Each row was made from one small tree. The marks that hang from a mark follow it in brackets, in the order of their numbers. Every link used is in the known rows. Write each row's tree.
Known rows:
Z484[Z215[Z556] Z599]:  -1 -11 -12  -5   0   3   2  -6  16  10  -1   3  -1  22 -11  -1   1  -4   0  -7   7  -9   6   3  -8  -8   1   2   1 -10  -1 -15  -5  -8  -6   5  -1   6 -13   6  -6   2 -14  -9   9  -9   2 -18  -2  -3   8   5   8
Z201[Z484[Z119 Z215 Z465]]:  -5  -2  -2  -7  -4 -18  -4  -1   9   0  -2 -11   7  21  -8  -7 -21   2   4  -5   9  -5  13   2  -8   1   4   1   1  -8  -2   1  -3   0  12  -8   6   9 -21   3 -10 -12   1 -26   6  -9 -15  -1  -8  -3   3  -8   2
Z599[Z484[Z157]]:  0 -7  5 -1 -7  3  7  2 -5 -1  0 -7 -1  5 -8 -5 -7 11  1  0  5 -4 -4  5 -2 -3  2  2 -1 -2 -5 -4  1 -1  3 -9 13  1 -7  2 -6 -6  8 -2  4 -5  3 -5  0 -2 -4  8 -3
Z157[Z556[Z153 Z215[Z484[Z918]]]]:   0  -4  -6  -1   1  10  -5   1  -2  -7   2  13   9   5   8   2 -14  -4 -13   0   0   4  -4  -4  -3  -7  -4   1   4   4  -4 -15 -10   5   9  -5  -1  -2  -3   7  -9   5  -5 -14 -10  -6  -4  -2  -6  -5   4   2  -1
Z484[Z119 Z153 Z157[Z556] Z215 Z599 Z918]:  -9 -24   3 -16 -10   7  -1  14  27  -2 -15  -7  -2  39 -19   2 -27  -3   4  12  -1 -16  22   4 -27 -10   3  -5   5 -21  -4  -3 -28 -17  11  21  -3   9 -27  -7 -19  -8   0 -45  20 -10  -9 -28  -2  -6   5   0   3
Z215[Z484[Z153 Z157 Z787 Z918] Z556]:  -6 -34   4   2   3  14  -8   0  17  -1  -4  -6  -4  31 -16  -5 -13   1   0  20   1 -14  14  -5 -25  -1  -7  -9  -7 -16 -10 -27 -10  -3   6  -5  12   3   0   3 -17  -4   3 -26   2 -10   0 -20  -7   3   3  -5   4
Z119[Z484[Z215[Z556] Z465[Z206] Z599 Z787]]:  -6 -19   4   4  -1   1  -9 -12  23  -1   8 -10   8  30 -11  -8  -7  -2   3  -6  21 -17  11   6 -19  -6  -7   2   3 -26  -2 -26  -7  -6   6  -8   5   9 -17  -1 -15   5  -5  -8  19 -24  -5  -8 -16   0  14 -18   2
Z556[Z153[Z484] Z215]:   4  -6   8  12   1   0  -7  -3 -12  -3  -2  11   4   2   9   1  -9   5  -7 -12   8   4  -9   4  -3  -2  -5   2   5   5 -10 -10 -13  11  15  -6 -11  -4  -5   1   1  -1  -3  -5  -9  -3   1   6   6  -3   2   4  -5
Z787[Z119 Z206 Z484[Z201 Z215 Z465 Z918]]:  -5  -4  14 -29 -14  -2  -1  32  16   0  -3 -18   5  15   5 -16 -10 -15   5  -2  17  13  13  17 -36 -13  19 -11   6  -3   1   4 -12  -2  20  -7   6  -1 -18   2 -18   4  20 -29  18  -1  -8 -15 -15  -2  14  12  15
Z201[Z484[Z119 Z157[Z556] Z215 Z787[Z206]]]:  -5   1  -7 -15  -5  -2  -8   8  18   7   1 -16   0  25 -19   1 -28  14  -8  13   1  -5  12   6 -15 -12  -1   3   7  -9   1 -15   0 -11  12   1   8  17 -12   6 -14  -5  -4 -17  10  -9   5  -6 -12  -2  11  -6  -4
Z918[Z484[Z201 Z215 Z465[Z206] Z599] Z787]:   4  -2   7   7  -6  -2  -8   4  20  -2  15  -9  13  21 -16  -3  -9   4  15  -8  23  -8   1  16 -13 -13   5  20  15 -11   4 -10 -23  -1   2 -13  -6   5 -24 -12 -14   8   1 -12  16 -22 -10  -6 -10   7  -2  -6  -6
Z206[Z787[Z119[Z484[Z201 Z465]] Z918]]:  -2   3   6 -13 -15  -9   0  23  13  -5   5  -7   9  17  -1  -4   6  -5   5   5  12   8   1   8  -7  -9   8  -6   4  -2   2   1 -12   2  18  -8   8   0  -7  -5   0  18  15 -11  16   6  -3   9  -5   0   1  -1  18
Z201[Z484[Z153 Z787 Z918]]:   1 -17   9   1   0   6  -2   0   8  -3  -2  -7   5  25 -10  -6 -14  -3  -1   7   3  -5  12 -15  -8   3 -13  -7  -2  -9  -4 -10  -6   1  15  -8  -3   5  -8  -2 -12   0  -3 -24   1  -5  -1  -7  -8   0   7 -13  -1
Z556[Z153[Z484[Z215]]]:  -5  -6   9   5   5  -2  -7  -2  -5   2  -8   7   2   3  -2  -2  -1   2  -4 -11  10  -1   3   9  -4  -2  -4  -2  -1  -6 -10  -6 -15   7  13  -6  -8  -3 -10  -1  -3  -6   3  -9  -5  -5   1  -1   3  -1   0   0  -3
Z153[Z484[Z215 Z599]]:  -1 -17   6  -2  -4  -4   1  -4   3   7  -5  -2   0  21 -11   1  -1   8   2 -15  13  -6   9   9  -7  -2  -1   2   4  -3  -2  -9 -14  -9   3   2  -7   8 -20   0  -3  -4  -7  -4  11  -5   1  -9  -2   0  -3   2   2
Z556[Z153]:  -4   0   1   8   6   5  -6  -1  -5  -3  -3   8  -1  -7   5   0   2  -2  -3  -5   2   6  -4  -3   0  -4  -2   0  -5  -3  -5  -1  -8  10   7  -3  -5  -5   5   0   1  -1   1  -4 -10  -4   1  -1   4  -3   5   4  -2
Z153[Z484[Z787] Z556[Z215]]:  16 -16   4  13  -8   3   0  -6   1   4  10   2   5  21   0   8 -21  12  -4   0   2  -5  -1  11 -13   1 -12  -7   6   4 -17 -21  -8  -9   7   4 -14   4 -16   1  -2   4 -11   3  -1  -7  -1   4   6  -2  -4  -5  -3
Z787[Z119[Z484[Z153 Z157 Z465]] Z206]: -18  -5  20 -13  -4  -2  -2  15  12  -4   0 -14  -8   3  -5  -4   4  -1   5   1  17   3   8   5 -32  -4  13  -9   1  -6   6   3  -5  15  21  -4  14  -1  -1   1 -18   0  18 -24  14   0  -7 -13  -7  -4  20   4   7
Z119[Z484[Z918]]:  -2  -9  12  -3  -3  -4   3  -2   1 -10  -5  -2   7   7   1  -6  -6  -7   0  -1  10  -6   7  -2  -1  -1  -3  -1  -2  -1  -3  -3  -2  -3  11  -8   1  -3  -7  -5  -5   5   8  -6   6  -7 -10   5  -8  -2   7  -7   0
Z787[Z206 Z484[Z157 Z201 Z215 Z465] Z918]:  -7  -9  10 -27 -14   5 -11  26   6   2  -9 -14   4   9  -5  -8  -9  -8   7   3  13  10   3  29 -37 -14   9  -4  10   1  -3  -3  -8  -4  14  -7  15  -9 -14   8 -16  16  17 -23  15  -6   3 -18  -1   0   6  11  11
Z918[Z787[Z206 Z484]]:   1   9   6 -13  -3   5  -3   9   3  -1  10  -5  -6  -2  -6  -3  -5   8  -3   3   4   7   2   5  -5 -11   8   6   6  12   9 -17   6   7   2 -13  -2   2   6   4  -3  12  -6   6  -3   6   2   0  -7   7  10  13   0
Z787[Z119 Z484[Z215 Z918]]:  -1  -1  10 -24  -7  -6   5  22  11  -3  -6  -6  -1  13   1 -10 -13  -9  -2  -3  11   5  13   8  -5  -3   9 -12   5   0   0  -4  -7  -2  15  -8   3   5 -11   5  -8  -2  11 -18  13   0  -8  -9  -7  -3   7   9  11
Z556[Z153[Z484[Z119 Z157 Z787]] Z215]:   4 -15   9  16  -6  -2 -16   4  -3  -5  -5   0  -2  20   1   2 -30  15  -3   2   7  -2  -3   9 -13  -6  -7   3   6  -7 -17 -16 -22   4  20   0 -12   7  -8  -6   2  -9   1 -12  -1 -10   1   7   6  -2   2   2  -7
Z157[Z556]: -4  3 -7 -7 -1  7  4  1  9  1  2  5  3  1  0  9  1  0 -5  7 -9 -1  2 -1 -1 -3  2 -3  5  4  1 -2  2 -2 -1  4  5  2  1  4 -5  4 -3  0 -3  0 -3 -2 -3 -4  0 -3  1
Z157[Z556[Z215[Z484[Z119 Z201 Z787]]]]:   6  -1  -8  -4 -12  -1  -8   2  13  -1  13  -6   8  26   3   3 -18   8  -9  10  -2  -3   2   1 -12  -8   6   4  14  -2  -5 -23 -14  -6   1   3   5  11 -15  -1  -2   2  -9 -11   0  -6  -1   6 -15  -2   0  -5   8
Z918[Z599 Z787]:   3   7  -5   3  -2   2   1   5  14  -5  11   5  -1   5 -12   8 -11   4  -2   0   8  -7  -4  -7  10  -9   9  10   8  10   8 -14  -5   4  -2  -2 -10   2   3  -5  -7   3 -15   3  -2  -3  -8   1   2   4  -1   3  -2
Z787[Z119[Z484]]:  -6   6   9  -9  -4 -11   6   4   9  -7   4  -4  -4   1   1  -1   6  -1  -3  -6  14   3   4  -1   1  -1  10  -5   2   1   3  -3  -4   6  10  -7   9   3   0   0  -1  -1   9  -1   6  -1  -6   3  -8  -5  11   1   8
Z787[Z206]:  -1   3   0 -10   1   5  -3   4   0   2   3  -6   0  -7  -2  -1   1   1  -5   0  -1   7   1   4 -10  -6   2   3  -1   1   6   1   7   0   0   0   0  -3   5   6  -4   5   0   1   2   7   9  -3  -6   4  10   6  -3
Z599[Z484[Z119 Z157 Z201] Z918]:   5 -17  -2  -8 -17  -1   8   5   3 -12   0 -12   1  22  -1  -9 -13  -1   3   5   0  -8   2  13 -12 -10  17   7  -5 -10 -15   0 -13 -14   4  -2  16  -2 -18  -5  -1  -7  20 -16  -3  -7   3  -7  -3  -4  -9  15  -2
Z153[Z484[Z157 Z201 Z599 Z787] Z556[Z215]]:  15 -29   6  20 -18  10   0   1   7   8   4  -5   1  36  -6  10 -18  16   3   1   9  -4  -3  14 -30 -11  -5   1  10   1 -20 -20 -28 -21   7  16 -16   8 -27 -10  -3   6 -11  -3   8 -23   4  -8  12  -8  -7   2   3
Z556[Z215]:  10   4  -3   4  -5  -3  -3   1  -6   1   4   3   3   4   7  -2 -13  -1  -2  -3   4  -1 -12   2   0  -1  -3   3   9   4   1  -6   0   4   3   0  -5   1  -7   0   2   4  -7  -3   4  -1   0   4   3  -2   3   1   0
Z918[Z787[Z484]]:   3   7   7  -4  -4   0   0   5   3  -3   8   0  -6   3  -5  -2  -6   7   2   4   5   2   2   1   4  -5   5   3   8  11   4 -17   0   7   2 -13  -2   5   1  -1   1   7  -6   5  -5   1  -6   4  -2   3   1   6   3
Z201[Z484[Z215 Z465]]:  -4  -1  -1  -1  -1 -11  -2  -1   2   6  -1  -5   8  12  -6  -7  -9  -2   5  -9  14  -4   5   0  -6   3  -3  -1   2  -2   2  -1   3   6  12 -12   6   6 -18   5 -13  -4  -2 -18   6 -11 -11  -5  -5  -4   2 -10   2
Z556[Z215[Z484[Z153 Z465]]]:  -1 -10   7   5  -4  -3 -11  -2  -4  -2   7  -2   3  13   4  -6  -8   0   4  -6  12  -4  -1  -3 -19   7  -1  -1   7  -1   1 -14  -9  16   7  -9   6  -1 -15   4 -10   0  -4 -25   2  -2 -10  -6  -6  -1   2  -3   8
Z201[Z484[Z153[Z556] Z215 Z465 Z918]]:  -1 -18   6  -3  -1   1   2   0  11   2  -5  -2  11  23 -10  -6 -20 -11   6  -1   8  -9  17  -1 -22   4  -7 -14  -4  -8  -9   0  -8   0  18  -3  -2  -5 -29   2 -25  -1   2 -40   4 -12 -18 -21   1  -6   4 -13   1
Z153[Z484[Z215 Z787[Z918]]]:   4 -15   8  -8  -6  -1  -8   4   7   2  -4  -3   4  23 -11  -2 -11   2   1   2   8  -6   7  18  -8   0 -12  -8   6  -7  -9 -16 -10  -6  10  -4  -2   2 -15   1  -3   3   1  -4  10   2   6   0  -4   7  -5  -7  -1
Z119[Z484[Z153[Z556] Z201 Z215 Z787]]:   5  -8  16   6  -9  -1  -5  -3  16   8   7  -8   2  28  -7  -4   0  -2   2   4  19 -17  12   6 -27  -1  -4 -10   6 -18 -14 -23 -23   1  11   4  -1  -4 -35 -15 -10   9  -2 -20   9 -15  -3  -7  -5  -6   9 -16  15

Write each row's tree:
 -3 -12   4   1   4   6  -2  -9   2   0   8   0  -1   7  -8   4   3   6  -5  -1   2  -3  13  -5 -14   5   1  -7  -5  -1  -6 -17 -10   3  -2  -1   6  -6  -9   6  -9  -2  -4 -16 -10  -2  -2 -15  -2  -1  -1   0   7 -> Z215[Z484[Z153[Z556]]]
-14 -24  -9   2   5   6  -7 -10  10  -6  -3   1  -7  20 -11   5  -9  11  -7  -3   2   0  12  -4 -14 -15  10  10 -11 -10 -10 -22 -18  -5  -1  -1  10   7   5  10  -4 -12  -4 -17 -11 -16   0 -17  -3  -4   6  15   6 -> Z215[Z484[Z119 Z157 Z599] Z556[Z153]]
  0 -23  19   4  -7   1  -5   0  17   0   0  -6   6  32  -7  -9 -19 -13  10   6  18 -21  18   6 -33   4 -13 -17  -1 -21 -14 -14 -17   1  21  -1  -4  -3 -35 -10 -20   6   4 -32  15 -16 -20 -11  -6  -4  10 -20   8 -> Z119[Z484[Z153[Z556] Z215 Z465 Z787 Z918]]
  0 -16  13   4  -7  10   0   2   3   2   3 -12  -6  20 -13  -6  -7  11   4   9   6 -11   2  -1 -15   1  -4  -6   1 -15  -8 -16  -9   5   7  -6  11   4 -12  -4  -9  -5   3 -14   7  -4   6 -10  -4   0   0   0   2 -> Z599[Z484[Z153 Z157 Z787]]
  6 -21  15  -4  -8  11   4   2   5  -4   2 -10   4  25  -7 -12 -12  -2   3   7   4 -11   8  -5 -12   2  -7 -10  -2 -16  -8 -12  -9   2   9  -9   2   0 -16  -5 -11  -2   3 -20   6   1   2  -7 -13   4   4  -2   1 -> Z599[Z484[Z153 Z787 Z918]]
-13  -8   5   4   5   2 -10   4  12 -15   1  -1  13   3  -6  12 -21  11   0   4  -1  -2   8  12 -14  -8   5  10   5 -10  -9   4 -13   1  13  -8   8   1   1   4 -17  -7  22 -22   0 -20 -14  -2  -3  -3  -1  -6 -14 -> Z918[Z484[Z119 Z157[Z556[Z153]] Z465[Z206]]]
 -2 -13  10   0 -13   0  -6   6  16  -9   5  -6  12  22  -1   1  -4 -10   6   1  21  -5   1   3 -16  -8   3  -2   9  -4  -7 -13 -17   1  12  -7   7  -4 -15  -7 -11  14   4 -10  10 -16 -11   3  -9  -1   5 -10  15 -> Z119[Z484[Z201 Z465 Z787[Z918[Z599]]]]
-10  -8   4  -2   1  13   0   7  10   2  -5   2  -6   6 -10   9  -1   4   0  15  -7  -8   6  -1 -17   0   1  -9   6  -4  -1  -2  -8   4   7  10   8   0  -1  -1 -14   0   4 -20   2  -4  -1 -16   6  -6   1  -5   1 -> Z484[Z153 Z157[Z556]]
 -4 -10   4   1  -6   3 -17  17  10  12  -3 -16  -5  18 -11 -10 -20   0  12  11  14  -8   2  19 -33  -6  -8  -2   3 -18   0  -7  -4   0  12   2   1   8 -16  -3 -17   2   5 -14  24 -10   0  -8  -4   3   6  -5  -1 -> Z484[Z157 Z215 Z465 Z787[Z206]]
  6  -5   1 -13 -11  13 -10  14  11  -1   4 -12   6  12  -2  -4  -1  -6   0  12   0   9  -2  13 -21 -15  -1  -1   4  -8  -3  -8  -8  -8   3   2   2  -7  -2  -2  -1  17   2  -2   7   4  18  -3  -9   8   8   2   4 -> Z484[Z201 Z787[Z206 Z918]]
 -6   3  -8  -6   1  -2   1   3   6   9  -5  -1   2  11 -14   4 -11   7  -5   3   4  -6   2   2  -1  -4  -2   0   7   2   1  -6   2  -5  10  -3  11   9 -10   7 -15  -2  -3 -12   6 -14  -1 -10   1  -9   0  -9  -3 -> Z201[Z484[Z157[Z556] Z215]]
 -2 -11   8  -8  -8  -2  -6  21  29  -8  -8  -5  -3  34 -26  -2 -42  -1   6  15  10 -23  16   4 -14 -10   9   1   8 -13  -1 -11 -27  -4  14   9 -12   2 -21 -16 -20 -11  -1 -42  16  -8 -16 -17   4   4   2  -2  -4 -> Z484[Z119 Z153 Z157 Z215 Z918[Z599 Z787]]
  4  -2   0  -2  -1   0   4   2   6  -6   1  -1   5  13 -11  -6 -18   0   0   5   3  -1   2  -9   8  -5  -4   5  -1   6   4  -5   1  -1  10 -13  -5   4  -1  -3  -7   2  -5  -7  -3  -4  -8   1  -4   3   2  -5 -10 -> Z201[Z484[Z918[Z787]]]
  7  -7  -6 -10  -3 -12  -1  -1   6  -8   1   0   5  16  -5   1 -14  -8   3  -6   5  -9   9  15   2  -1   5   9   1  -6  -6  -4  -7  -5   3  -6   3   2 -19   6  -2  -1  12 -16   0  -6  -6  -1  -8  -1  -2   7  -3 -> Z599[Z918[Z484[Z119 Z215]]]
 -3  -7  15  -5  -3   8  -1  18  10  -9  -1  -2   2   7  -1  -6  -4  -1  -3   2   7  11   2   9 -17 -18  10   0  -3  -1  -6   1 -23   4  20  -5 -13  -7   2 -11  -6   0  13 -11  -6   3   1  -2  -4   5   7  10  -6 -> Z556[Z153[Z484[Z201 Z918[Z787[Z119 Z206]]]]]
 -4 -16  15  -8  -1   4  -4   7   3 -16  -2  -8  14   6   5  -9 -18  -6   2  -1   3   4  10   5 -14  -1  -1  -6   1  -4  -3   0   0  -6  12 -14   4  -3  -1   4 -14   2  16 -13   6  -9 -11  -6  -7   2  -1  -5  -4 -> Z787[Z484[Z465[Z206] Z918]]
 -2  -8   0  -1  -7   1   8  -1   6  -5   8  -2  10  10  -4   2  -8   1   1 -13  13  -6  -2  -5  -2  -3  11   3   4   4   0  -4  -2   5   3 -11   8  -1 -10   6 -15  -5  -2  -9   3  -8 -11  -4  -6  -2  -2   6   4 -> Z918[Z599[Z484[Z465]]]
  3  -5   4 -18 -15   2   1  18  12   0   1 -12  -4  23 -14 -10 -16   2   3   6  13  -4  -1  19  -6  -6  -1  -8   5 -13  -5 -13  -8  -3  11  -8  16   5 -15   3  -8  -3   8 -10  20   0   8 -11  -6   2   0   7   3 -> Z599[Z484[Z157 Z215 Z787[Z119 Z918]]]
 -7 -10  -6   4   7   7  -6  -9   6   0   4   4   4   7   2  -1  11  -1 -10  -2   4   3   3  -4 -12 -10  10   4  -8  -5 -12 -20 -13   6  -1 -10  13  -8   4   6  -4   0   2 -11 -18 -11   4  -8  -6  -2   4   5   9 -> Z215[Z484[Z201] Z556[Z153]]
 -7  -6   2 -19  -7   1   8   5   9  -9   6  -6  -7   6  -1  -2  10  -9  -5 -13  13   8   4   2 -10 -13  13   3  -4   0   9  -5  -1  -3   7  -1   6   3   0   8  -4   8   4  -1   7   1   5 -10 -14  -3  20  18   6 -> Z787[Z119[Z484[Z599[Z918]]] Z206]
-10 -20  -3  -1   3   2  -8  -2  18 -16   3   2   5  23  -4  -7 -25  -4   1   9   1  -5  14  -1 -16 -11   8   3 -14 -12 -11 -18 -14   6   8 -14   4  -1   2   2 -12 -10   5 -27 -14  -7 -22  -6 -11   6   4   4  -1 -> Z215[Z484[Z119 Z465 Z918[Z787]] Z556[Z153]]
 -6 -24  16  -6 -12  -2  -4  14  19 -11  -9 -14  10  30   1 -10 -17 -14  15  13  -1  -7  18   2 -37  -3  12  -9  -1 -20 -12  13 -29  -3  15   7  -1  -7 -23 -17 -13  -8  18 -48   7  -3 -19 -12  -7   0   2  -7   7 -> Z484[Z119 Z153 Z201 Z465 Z918]
-10 -19   1   3   1   4  -9  -8   3  -9   9  -9   8  10  -7  -3  -1   6   1 -12  10   1   7  -3 -12  -4   1   9  -2 -10   6 -10  -8  -7  -2  -9   8   4  -4   6 -11  -4  -2  -6   5 -12  -3 -12 -14   4  -3  -3  -2 -> Z215[Z484[Z465[Z206] Z599]]
 11 -16   8   7 -10   0  -2   0  12  12   4  -7   6  29  -7   2 -10   8   1   3   9 -10  10  19 -23  -4  -4  -8   4  -8 -21 -17 -21 -16   6   7 -10   1 -30  -9  -6   1  -1  -5   4 -13   1  -4   2  -2  -8 -10   3 -> Z153[Z484[Z201 Z215 Z787] Z556]
  5 -25   9   1  -3   7  10  -3   3  -5  -5   3   9  13  -3   6 -15   2  -2   2  -4  -2  12  10 -12   0  -5 -11  -7   5 -17  -1  -8 -18   8   5 -11  -6 -11   1  -8  -1   5  -6  -4  -5  -9  -6   7  -2  -9  -1  -8 -> Z153[Z484[Z918] Z556]
 10  -6  -4   7  -9   3  -3   6   6   2  12  -3  -5  17  -2   5 -22  11  -5   4   7   1  -4   7 -14  -3  -1  -5   4   3  -9 -23  -9  -6   5   3   1   7 -10   5  -5  -1  -6  -4   4 -11  -1  -5   4  -6  -1   4   5 -> Z153[Z556[Z215[Z484[Z157 Z787[Z119]]]]]
  2  -6  -4 -12  -7  -4  -4  -1  11  -9   1  -9   6  23 -10   1 -20   4  -5   6  -3   4  10  -2   3  -4  -5   0   1  -6  -5 -10  -2  -7   9  -8   7   8  -2   6   1  -2  -4 -10  -2  -1   2   4  -9   3   4  -5   0 -> Z201[Z484[Z119 Z787[Z918]]]
  1  -3  12  -1  -5  -3   2   1   7 -12   2   0   2  10  -6  -7 -12  -4   3   5  12  -9   3   0   2  -4  -2   4   1   1   1 -10  -4   1  11 -11  -4  -1  -6 -11  -4   8   3  -1   5  -6 -14   8  -7   3   7  -6  -4 -> Z119[Z484[Z918[Z787]]]
 -3  -4  13 -15  -3   4   9   9  12  -2   6  -1  -8   6  -1   6   3   2  -4  -2   1  10  16   0 -15   2  13 -19   2   6  -6  -9  -9   7   9   0   6  -2  -4   9  -9   0   4 -19  -5   2  -7 -17   2  -9   9  11  16 -> Z787[Z119 Z484[Z153[Z556]]]
 11  -3  -7   1  -6  -4  -2  -8   1  -3  12   1   5  13   2   5 -24  10  -9  -3  -1  -1   4   5  -8  -2   3   1   2   6 -10 -19  -7  -8  -1   3  -1  -1 -15   8  -1  -4  -9  -9  -6  -5  -7  -1  -1  -3  -2   4   3 -> Z153[Z556[Z215[Z484[Z119]]]]
  6 -14   7  -6  -2   7   1   5  12   3  -7   1   4  20  -8  -4 -16 -12   3   5   1 -13  16   7 -20   2  -7 -16  -3 -13 -11  -4 -15  -6   9  11 -10 -11 -26  -4 -17   1   1 -33   7  -4  -9 -22   5  -3   3  -6   1 -> Z484[Z153[Z556] Z215 Z918]
  4   3  -3  -9   0   6 -10  10   4  -9   7  -3  15   3  -9  -1  -6   4  -8   8  -6   3   0   9   8  -7  -9   3   2  -9   6  -5   4 -12   2  -6  -1  -5   9   3   0  14   6   2   9   9  17   5  -1  10  -6  -8 -10 -> Z465[Z206[Z787[Z918]]]
  1 -20   0   6  -2   0   0   4  -1  -9  -3   3   2   7  -2   4  -8  -8  13  -2   6  -5  -1  12 -11   1   1   7  -2   2  -7   4  -3   2   8 -10   9   1  -8   6 -11   5  20 -12   0 -16 -12  -6   4  -4  -8   6  -5 -> Z599[Z918[Z484[Z157 Z465]]]
 -6  -2   8 -30 -11  -6  -1  23  12  -7  -5  -4   1  10   0  -7  -7 -13   5  -6  13  12   8  18 -12  -2  10 -17   8   2   0  -2  -5   6  16 -12  16  -1 -10  13 -10   5  13 -20  12   4 -11 -12  -4  -1   5  10  17 -> Z787[Z119 Z484[Z215 Z465] Z918]
 -4  -8  -5   0  -3  -3   0   0   2   8  -6  -5  -3  19 -19   0 -10   8   1 -10  14  -3   2  -2  -3  -6  -4   8   4  -2   3  -7  -6  -8   7  -2   2  13 -16   3 -10  -3 -10 -12  12 -19   2 -15   2  -7   2   0   1 -> Z201[Z484[Z157 Z215 Z599]]
